Known rows, with every way that one mark hangs from another:
Q_938(Q_818(Q_836)): [ 0.95 -1.07  4.81 -2.70 -1.57  0.25 -0.21 -3.31 -0.12 -1.32 -0.71 -1.66
  1.58 -0.13  1.75 -1.50 -0.60 -1.27 -0.18 -0.75  1.10  0.19 -0.78]
Q_860(Q_119 Q_836(Q_707) Q_938): [ 2.14  0.76 -3.31  1.87  1.85 -1.49  0.80  3.59 -0.26  1.82  1.40  1.22
  2.90  0.11  1.18 -0.04  1.46  4.16  1.81 -0.14 -2.84 -0.83 -0.10]
Q_938(Q_707(Q_119 Q_836)): [ 1.55  0.11  2.11 -1.19 -0.25  0.43 -0.61  0.50  1.61 -0.91  2.31 -0.53
  1.36  1.60  0.49 -1.19 -0.34 -0.62 -0.52 -0.68  1.30  0.80 -0.01]
Q_119(Q_707 Q_818 Q_860(Q_836 Q_938)): [-5.17  1.45 -5.23  5.82  0.82 -5.32  0.94  3.41 -1.27  2.05 -2.54  1.23
 -2.65 -1.08 -5.39  1.61  0.98 -1.37  1.04 -0.91 -1.93  3.20  1.14]
Q_860(Q_119(Q_707) Q_836(Q_818) Q_938): [-0.21  0.94 -3.82  2.99  1.65 -2.62  0.97  5.46 -1.98  0.72  0.61  0.15
  1.72  0.13 -0.31  0.56  1.58  3.43  1.17 -0.68 -4.26 -0.14 -0.51]
Q_707(Q_119(Q_860) Q_938(Q_818)): [ 1.24  1.00 -0.55 -2.24 -1.11  2.35 -1.93 -1.04  2.02  0.83  2.94 -0.24
 -1.20  0.13  0.94  1.24 -1.93 -3.33 -0.85 -0.05  1.68 -1.59 -0.98]
Q_860(Q_119 Q_938(Q_707 Q_818)): [-0.20  0.61  2.50  0.60 -0.27 -1.90  0.89  1.81  0.03 -0.75 -0.88  0.40
  3.38  0.05  2.77 -1.14  2.05  2.31  0.95 -1.69 -2.80 -2.32 -0.95]
Q_818(Q_836): [ 1.70 -1.75  2.64 -1.77 -0.42 -0.61 -0.84 -4.18 -0.73  0.30 -0.22 -1.50
  1.86 -0.53  0.02 -1.43 -0.33 -1.31 -0.08  0.53  1.23  1.10 -0.10]
Q_119(Q_818 Q_860): [-2.81  0.55 -1.20  1.88 -0.47 -2.05  0.36 -1.84 -1.40  0.67 -1.90  0.89
 -2.14 -1.12 -2.33  0.30 -0.30 -3.11 -0.86  0.67  0.30  0.78  0.56]
Q_938(Q_707(Q_836) Q_818): [-0.47  0.19  5.01 -1.97 -1.04  0.36  0.78  1.01  0.87 -2.61  0.25 -1.04
  1.66  0.76  2.07 -1.25  0.04  0.32 -0.03 -1.62  0.97  0.02 -0.45]
Q_707(Q_119): [ 3.02 -0.25  1.63 -2.44 -0.56  1.93 -2.06 -3.06  1.11  0.41  1.91 -0.17
  0.38  1.84  0.38 -1.93 -1.30 -2.71 -1.12  0.23  0.54  0.37 -0.26]
Q_119(Q_860): [-1.24 -0.22  0.67 -1.67  0.56 -1.78 -0.32 -3.59 -1.22  0.92 -0.55  0.54
 -0.66 -0.07 -2.11  0.00 -1.26 -2.33  0.26  0.70  0.60 -1.52  1.22]
Q_836(Q_818 Q_860(Q_119(Q_707) Q_938)): [-0.04 -0.95 -0.27 -1.11  0.28  1.28  0.78  1.17 -1.84 -2.57 -0.28 -0.13
 -1.24  0.55  1.24  1.56 -0.30  3.44 -0.44  0.66 -0.98 -3.42  0.23]
Q_860(Q_119): [ 1.47  0.08  0.89 -0.71  1.25  0.42  0.09 -1.79 -0.63  0.31 -0.20  0.21
  2.26  0.34  1.10 -1.68  0.88  0.65 -0.83  0.92 -1.90 -2.07 -0.59]
Q_860(Q_119(Q_818) Q_836 Q_938): [ 0.71  1.60 -4.49  3.91  0.45 -1.87  0.42  4.20 -0.95  2.15  0.20  1.15
  1.86 -0.76  0.94 -0.62  2.37  1.96  0.92  0.04 -4.22  0.12 -1.01]
Q_938(Q_818): [ 0.36 -0.29  4.98 -3.26 -1.12  1.79 -0.37 -2.56 -0.18 -1.27 -0.89 -0.68
  0.79  0.55  1.91 -2.09 -0.66 -1.40 -0.47 -0.46 -0.13 -0.59 -0.59]
Q_860(Q_938): [ 0.55 -0.33  1.64 -1.81 -0.10  1.33 -1.48 -0.93 -0.83  1.91 -0.56  0.56
  0.87 -0.01  0.63 -1.90  0.52 -0.65  1.74  0.44 -1.70 -0.05  0.07]
Q_707(Q_119 Q_836 Q_938): [ 3.83  1.02 -3.00 -2.58  0.30  6.89 -2.73  1.87  2.87  2.66  5.67 -0.85
 -0.89  0.47  1.55  0.67 -1.01 -1.81  0.07  1.70  2.18  0.33 -1.51]
Q_707(Q_119 Q_836(Q_860) Q_938(Q_818)): [ 3.82  0.74 -1.98 -4.02 -0.90  7.88 -2.07  1.71  3.76  0.40  5.47 -1.01
 -2.12  0.87  3.09  1.84 -1.82 -0.61 -0.20  1.17  3.35 -2.07 -1.43]
Q_860(Q_119(Q_707) Q_938(Q_818)): [-1.05  0.69  0.38  1.31  0.95 -1.14  0.65  2.07 -0.01  0.65 -1.60  0.29
  1.78  0.19  0.56 -0.65  2.11  1.90  1.46 -1.29 -3.33 -0.95 -0.83]
Q_818(Q_836(Q_707 Q_860(Q_119 Q_938))): [ 2.45 -2.10  0.62 -0.98  0.31 -0.30  0.53 -2.38  0.36 -0.64  0.18 -0.54
  1.36 -0.34  1.21  0.92 -0.13  2.96  0.66  0.51  2.05 -1.24  0.54]
Q_938(Q_707(Q_119 Q_836(Q_860)) Q_818): [ 1.26  0.09  3.84 -2.49 -1.76  1.18  0.25  0.67  2.52 -3.37  2.00 -0.93
  0.58  1.93  2.54 -0.28 -1.04  0.25 -0.72 -1.79  2.36 -1.08 -0.33]

Rows:
[-0.65  0.45 -1.45 -0.61  0.80 -1.85  0.40 -0.49 -0.44  0.78  0.98  0.61
 -0.54 -0.40 -1.44  1.40 -1.50 -0.51  0.51  0.12  0.93 -1.05  1.05]
Q_119(Q_860(Q_836(Q_707(Q_938(Q_818)))))
[-0.95  0.48 -2.17 -0.16  0.57 -3.23 -0.41 -0.26 -1.40  2.40  0.47  1.07
 -0.18 -0.31 -2.21  0.57 -0.68 -1.08  2.02  0.11 -0.82 -1.11  1.25]
Q_119(Q_860(Q_836 Q_938))
[ 0.22 -0.83 -0.22 -1.66  0.52  2.54  0.77  0.32 -1.55 -3.24  0.12 -0.60
 -1.61  0.35  1.26  1.78 -0.89  2.81 -2.10  1.33 -0.13 -3.62 -0.01]
Q_836(Q_818 Q_860(Q_119(Q_707(Q_938))))
[ 0.07 -0.59  0.04  1.79 -0.83  0.83  0.05 -1.01 -0.22  0.08 -1.11 -0.57
 -0.24 -1.71  0.31 -0.30  0.46 -0.96 -1.32  0.77  1.23  3.31 -0.68]
Q_119(Q_818(Q_836(Q_707(Q_938))))
[ 2.33 -1.91  1.30 -1.83 -0.21 -0.33 -0.11 -4.08 -0.23 -0.86 -0.05 -1.11
  1.30 -0.21  0.88 -0.07 -0.33  0.84 -0.59  0.95  1.49 -1.87  0.13]
Q_818(Q_836(Q_860(Q_119)))
[-3.80  0.84 -2.31  1.94  1.21 -4.88  0.62  1.90 -0.81  1.55 -1.32  0.63
 -1.11  0.03 -4.37  1.37 -0.07 -0.59  2.17 -1.56 -1.41  0.73  1.43]
Q_119(Q_707 Q_860(Q_836 Q_938(Q_818)))
[-3.46  0.93 -1.97  3.10 -0.60 -2.92  0.69  1.45 -0.92  1.09 -1.34  1.14
 -1.57 -1.33 -1.96  1.00  0.64 -1.65  0.88 -0.26  0.00  1.00  0.56]
Q_119(Q_818 Q_860(Q_938(Q_707(Q_836))))
[-3.28  0.95 -1.76  3.46  0.49  1.48 -0.35  1.89 -0.05  0.88 -2.61  0.05
 -2.26 -1.31 -2.34 -0.22  1.44 -1.87 -1.64  0.60 -1.53  3.93 -0.59]
Q_119(Q_707(Q_938) Q_818)
[ 1.89 -1.18  4.33 -2.30 -1.36  0.50  0.05 -2.90  0.93 -1.68  0.32 -1.49
  1.51  0.40  1.92 -0.82 -1.09 -0.54 -0.31 -1.18  2.25  0.81 -0.60]
Q_938(Q_818(Q_836(Q_707(Q_119))))
[ 3.25 -1.50  1.18 -3.19  0.17  3.37 -0.33 -2.95  1.96 -2.00  1.56  0.64
 -1.43  2.01  1.11  0.64 -2.22  1.70 -1.19  0.78  3.22 -1.70  1.38]
Q_836(Q_707(Q_119) Q_860)
[-1.81  0.98 -2.44  4.25  1.13 -1.33  0.66  2.92 -0.56  1.63 -2.33  0.95
  0.71 -0.63 -0.76 -0.55  2.96  1.29  0.71 -0.28 -3.82  0.94 -0.77]
Q_860(Q_119(Q_707 Q_818) Q_938)
[ 0.17 -1.12  0.03  1.42 -1.15  0.43  0.36 -1.28 -0.19 -0.61 -1.55 -0.13
 -0.87 -1.09  0.38  0.10  0.31  0.15 -0.72  0.62  1.43  2.03  0.02]
Q_119(Q_818(Q_836(Q_707 Q_860(Q_938))))
[-0.43 -0.96  6.67 -1.28 -2.01 -2.68  0.80 -1.85  0.25 -3.39 -1.26 -1.62
  2.89  0.00  1.82 -1.42  0.00 -0.23 -0.81 -2.30  1.12  0.47 -0.41]
Q_938(Q_707 Q_818(Q_836))
[ 0.98 -0.11  2.02 -2.69 -0.93  3.43 -1.36 -1.29  0.51  0.38  0.63 -1.29
  0.63 -1.37  2.27 -0.28 -0.37 -1.40 -0.54  0.67  0.68 -0.31 -1.42]
Q_707(Q_938(Q_818(Q_836)))
[-4.89  1.09 -4.10  4.23  1.38 -2.18  1.19  2.12 -0.45  1.37 -1.79  0.35
 -3.51 -0.74 -5.25  1.81  0.49 -2.03  0.35  0.09  0.63  3.15  0.88]
Q_119(Q_707(Q_836) Q_818 Q_860)
[ 1.52 -1.55  1.16 -2.75  0.49  2.88  0.08 -1.40  0.65 -0.94 -0.17  1.13
 -1.12  0.76  1.20  0.68 -0.93  3.19  0.81  0.92  1.64 -2.03  1.64]
Q_836(Q_707 Q_860(Q_938))
[-5.45  0.75 -2.38  4.38  0.84 -3.81  1.02  0.05 -1.10  0.62 -3.53  0.73
 -3.14 -0.82 -5.39  1.04  0.42 -2.70 -0.70 -0.31 -0.45  2.85  1.11]
Q_119(Q_707 Q_818 Q_860)
[-4.95  1.27 -4.45  5.34  1.01 -5.03  1.22  1.85 -1.25  1.00 -2.50  0.84
 -2.74 -0.77 -5.67  1.33  0.39 -2.03 -0.47 -0.52 -1.08  3.23  1.20]
Q_119(Q_707 Q_818 Q_860(Q_836))
[-1.11  0.52 -1.63 -0.22  2.10  3.34 -0.88  2.25  0.76  1.93  0.48 -0.70
 -1.21 -0.20 -2.09  0.27  0.52 -0.44  0.51  1.05 -0.15  1.99 -0.16]
Q_119(Q_707(Q_836 Q_938))
[ 1.03  1.36 -3.32  3.11  0.77 -1.49  0.84  1.98 -0.92  0.65  0.27  0.56
  1.71 -0.32  0.60 -1.02  1.49  1.06 -1.30  0.57 -3.05  0.09 -0.93]
Q_860(Q_119(Q_818) Q_836)
[ 0.40 -1.04  2.23 -2.72 -0.65  1.26 -0.62 -1.62  0.00 -1.19 -0.82  0.72
 -0.43  0.69  1.07 -0.45 -0.28  1.29  0.31  0.50  0.01 -2.79  1.15]
Q_836(Q_860(Q_938(Q_707)))
[ 1.68 -0.41 -0.04 -0.91  0.60  0.35  0.54  1.26 -1.74 -1.30  1.64 -0.32
  0.61  0.53  0.60 -0.12 -1.36  1.84 -0.68  0.37  0.00  1.07  0.41]
Q_860(Q_836(Q_707 Q_818))
[ 2.98  0.25 -2.62 -1.05 -0.81  4.88 -1.20  0.61  2.34  0.14  3.48 -0.26
 -2.55  1.53  0.78  0.49 -1.13 -1.16 -0.75  1.24  2.82  0.39 -0.46]
Q_707(Q_119(Q_818) Q_836(Q_860))
[ 1.20 -0.03  1.13 -0.02 -0.26 -0.87  0.31  0.23 -0.18  0.69 -0.36 -0.30
  3.01 -0.49  2.58 -0.74  1.63  1.64  1.59 -0.80 -1.95 -1.84 -1.34]
Q_860(Q_119 Q_938(Q_818(Q_836)))
[-2.25 -0.32 -2.19  3.30 -0.62 -3.71  0.84 -0.61 -1.01  1.32 -1.54  0.52
 -1.23 -2.04 -2.07  1.73  0.17 -1.19  1.08 -0.15  1.52  1.94  0.63]
Q_119(Q_818(Q_836(Q_707)) Q_860(Q_938))
[ 0.20  0.14  2.87  0.63 -1.30 -1.27 -0.43 -0.73  0.85 -1.79 -0.07  0.04
  1.03  1.03  0.33 -1.83  0.07 -1.68 -2.09 -1.10  0.08  1.54 -0.12]
Q_938(Q_707(Q_119(Q_818)))
[ 1.26 -1.39  2.20 -3.05 -0.14  3.02  0.44 -1.13  0.97 -1.77 -0.34  0.85
 -1.07  0.80  2.02  0.75 -1.10  3.22  0.80  0.26  1.81 -2.25  1.27]
Q_836(Q_707 Q_860(Q_938(Q_818)))
